What can hang from each mark
P: B C
B: C R V W
C: R W
V: B C P
W: B P V

Every row comes from one small tree of marks. The marks that hang from a mark follow it in brackets, in alphabetical order. Every link used is in the known rows. Which tree was each row made from?
Known rows
B[R V[C] W[P]]: -1.18 6.71 3.16 -2.33 -2.41 -0.88 -2.37 -2.34 0.17 3.13 3.35 -4.98 -2.47 -1.33 -0.12 -0.81 -1.31 0.13
W[V[C]]: 0.74 1.74 -1.23 -1.63 -1.77 -0.74 -1.04 0.25 0.62 0.21 -0.48 1.98 1.05 1.19 1.08 -1.66 0.23 0.13
W[B[R] P[C] V]: -1.74 2.94 -1.21 -1.76 -1.08 0.14 2.96 0.54 1.06 0.68 0.01 -0.52 1.11 0.62 1.17 0.65 -3.68 -1.94
V[B]: 0.17 0.52 -0.56 -0.50 -0.09 -1.13 -1.56 -0.12 0.60 -0.64 1.60 0.24 0.35 0.80 -1.49 -0.76 0.19 0.72
P[B C[W]]: 1.52 -0.83 -1.49 1.76 2.83 -0.81 1.02 2.19 -0.21 -0.62 -1.89 -1.39 1.90 -0.64 -0.68 -0.45 -4.07 0.43
B[R V]: -2.69 2.90 3.57 -4.10 0.04 0.75 -1.46 -1.08 -0.54 2.37 2.49 -2.68 -0.84 -0.98 1.01 -0.59 1.27 -1.27
V[C]: 1.75 1.27 0.26 -0.06 -2.15 -0.99 -1.66 -0.30 0.84 0.80 0.11 -0.15 0.53 0.92 -0.77 -0.64 0.82 0.42
V[C[R] P]: 2.76 4.44 0.31 2.03 -0.84 -1.01 -3.21 1.54 1.78 1.72 2.27 -0.03 0.36 -0.12 -0.28 0.75 2.02 1.36
P[B[R V W]]: -3.20 3.95 2.44 -2.31 1.53 0.09 -2.45 -1.71 -1.17 1.34 1.67 -4.89 -0.81 0.15 -0.55 -1.37 -0.80 -0.09
C[R]: -0.32 1.06 0.31 0.92 1.46 -0.32 -0.70 1.92 0.01 0.27 1.58 0.29 -0.10 -0.81 1.04 0.20 1.06 -0.71
W[B[C[R] V] P]: -1.61 4.73 2.32 -1.57 -0.60 -0.39 0.39 1.30 0.09 -0.09 1.78 -3.88 0.44 1.40 -0.11 0.51 -1.42 -1.40
B[C R W[P V]]: -2.06 6.16 2.08 -2.03 -1.68 -0.84 0.66 -2.25 -0.15 -0.10 2.14 -2.89 -1.76 0.53 1.05 -0.58 -2.89 -1.52
V[C[W]]: 1.99 1.28 -0.48 -0.55 -1.25 -1.67 -1.98 1.01 1.07 0.01 0.47 0.15 0.79 -0.78 -0.29 -0.82 -1.44 0.84
B[C[R W] V[P]]: 0.69 6.01 3.38 -0.97 2.11 -0.51 -2.76 1.93 0.09 0.79 3.51 -3.14 0.38 -1.80 0.78 -0.10 -0.64 0.34
W[P[B C] V]: 0.41 0.31 -2.58 1.06 0.99 -0.06 3.57 1.77 -0.21 -0.41 -3.00 -0.24 0.41 0.52 0.89 -0.19 -4.24 0.28
P[C[W]]: 1.69 0.03 -0.42 1.27 2.38 -0.43 0.83 1.59 -0.16 0.33 -0.08 -0.75 1.47 -2.30 0.50 -0.35 -3.61 -0.22
P[B[R V[C] W]]: -1.47 5.17 2.60 -2.43 -0.65 -0.89 -4.06 -1.95 -0.33 2.21 1.71 -5.01 -0.31 1.11 -1.32 -2.01 -0.03 0.37
B[C[R] V W]: -1.29 5.76 4.01 -0.28 2.45 -0.23 -2.53 -0.49 -1.68 0.83 3.48 -4.79 -0.03 -0.34 0.53 -1.81 -0.18 -1.23
V[P[C[W]]]: 3.05 2.09 -0.63 2.42 2.17 -0.14 -0.06 1.50 0.82 0.97 0.54 -0.85 1.31 -2.56 -0.03 0.76 -3.46 1.43
B[C R V[P]]: -0.60 6.56 5.62 -3.32 -1.04 0.50 -2.37 -2.14 0.35 2.52 3.30 -4.72 -0.38 0.57 -0.40 0.23 1.51 -0.62

Which tree is each row?
-0.52 3.26 3.48 -2.69 -0.94 -1.34 -1.00 -0.57 0.41 -0.15 2.30 -2.56 0.12 -0.11 -0.07 -0.09 -1.16 -1.90 -> B[C[W] R]
-0.58 2.67 -0.51 -2.64 1.80 -1.39 -0.96 1.15 0.56 0.27 2.72 0.63 1.59 -1.43 1.21 -1.79 -2.96 -1.13 -> P[C[W[V[B[R]]]]]
1.19 7.59 1.90 1.04 1.21 -0.53 -5.02 0.06 0.35 2.79 4.04 -3.22 -0.24 -1.47 0.03 -0.89 0.74 1.90 -> B[V[C[R] P] W]
-2.83 2.08 2.59 -3.64 0.40 0.36 -1.42 -0.46 -0.54 1.44 0.68 -3.36 -0.43 0.69 -0.12 -0.66 0.76 -0.60 -> P[B[R V]]
0.31 7.75 3.11 -0.35 -1.01 -1.74 -4.02 -3.35 1.25 0.40 4.99 -4.34 -0.16 1.66 -3.02 -0.26 -0.12 0.47 -> V[B[C R W] P]
0.56 3.49 1.46 -2.43 -3.08 -2.26 -3.89 -1.36 1.94 1.36 3.40 -0.90 0.21 1.58 -2.08 -0.93 2.05 -0.22 -> V[B[R] C]
2.10 4.21 1.47 0.29 -1.11 -1.39 -2.42 -1.13 1.49 -0.50 2.36 -1.85 0.87 2.30 -2.96 0.07 0.54 1.29 -> V[B[C] P]
0.79 1.04 -2.40 -0.80 2.66 -1.30 -0.30 2.03 0.15 -0.90 0.92 1.61 2.29 -1.21 0.85 -2.10 -3.94 0.19 -> P[C[W[V[B]]]]
0.77 6.08 0.02 -3.03 -2.89 -1.67 -4.22 -0.83 2.63 1.33 3.49 1.04 0.56 1.48 -0.76 -0.89 1.61 1.15 -> W[V[B[R] C P]]
1.44 1.03 -0.12 2.26 3.81 -0.71 0.17 3.52 -0.17 0.57 1.46 -0.43 1.33 -3.12 1.56 -0.19 -2.50 -0.94 -> P[C[R W]]
-1.46 4.90 1.70 -3.78 -2.81 -1.80 0.04 -1.17 1.07 -0.59 2.74 -1.16 -0.95 1.84 -0.14 -0.60 -1.06 -1.42 -> W[P V[B[C R]]]
-0.94 3.18 -0.39 -0.22 0.96 -0.76 -0.30 -0.98 -1.05 -2.25 -1.26 -1.92 1.08 3.17 -0.51 -2.13 -2.54 -0.08 -> P[B[C W[V]]]
-0.94 3.88 4.22 -1.58 1.44 -0.07 -1.52 0.74 -1.06 1.00 2.48 -3.34 0.36 0.13 0.91 -1.01 1.42 -1.65 -> B[C[R] V]
0.10 2.65 0.93 1.40 0.63 -1.09 -0.86 -1.58 -0.76 -1.62 -0.74 -4.02 0.63 2.90 -2.37 -1.07 -2.00 0.26 -> P[B[C W]]
-0.89 4.15 3.74 -4.16 -2.12 -0.32 -3.14 -1.38 0.38 3.27 2.59 -2.85 -0.29 -0.06 0.26 -1.23 2.12 -0.84 -> B[R V[C]]
-2.39 2.72 1.51 -3.59 0.06 -0.67 -0.07 1.18 0.09 0.78 0.95 -3.71 -1.96 -1.74 0.39 0.24 -3.36 0.25 -> C[W[P[B[R V]]]]
-2.06 2.69 -0.64 -4.47 0.30 -1.72 -2.16 0.85 0.97 -0.85 3.20 1.69 0.34 -0.84 1.11 -1.55 -1.71 -0.54 -> C[W[V[B[R]]]]
-0.64 4.48 0.17 -0.19 -0.85 -0.85 1.26 -1.37 -0.60 -1.27 0.40 -1.97 -1.09 0.74 0.79 -0.95 -3.98 -0.28 -> B[C W[P V]]
-1.86 2.47 -0.64 -2.32 -1.98 -1.08 0.77 1.01 1.85 -0.63 1.44 -1.27 -0.41 -0.70 -0.14 1.68 -4.11 -0.66 -> C[W[B[R] P]]
3.00 4.39 -0.21 1.50 0.03 -1.78 -3.64 2.81 2.06 0.88 2.67 0.30 0.55 -1.86 0.18 0.52 -0.21 1.76 -> V[C[R W] P]
-0.58 3.63 0.58 -1.49 0.81 -1.76 -1.78 1.37 0.18 -1.53 2.71 0.74 1.34 1.98 0.57 -1.82 0.80 -1.37 -> W[V[B[C[R]]]]
0.11 1.76 -2.53 -0.13 0.65 0.21 -0.22 1.09 0.63 -0.87 -1.75 1.28 0.76 1.67 0.16 -0.01 -0.97 2.04 -> W[V[P[B]]]
2.70 3.13 -0.35 3.36 3.66 -0.46 -0.67 3.44 0.79 1.19 2.11 -0.58 1.26 -3.43 1.03 0.94 -2.35 0.70 -> V[P[C[R W]]]
-0.22 5.73 -0.91 -2.98 -3.59 -0.54 -2.60 -0.40 2.80 0.95 1.35 0.90 2.02 2.72 -0.16 0.26 0.40 0.32 -> W[B[R] V[C P]]
1.54 3.41 1.66 0.62 2.20 1.33 -0.47 0.01 -0.35 3.00 0.92 -2.84 0.93 -1.64 0.22 -0.01 -0.83 1.04 -> B[V[P[C]]]
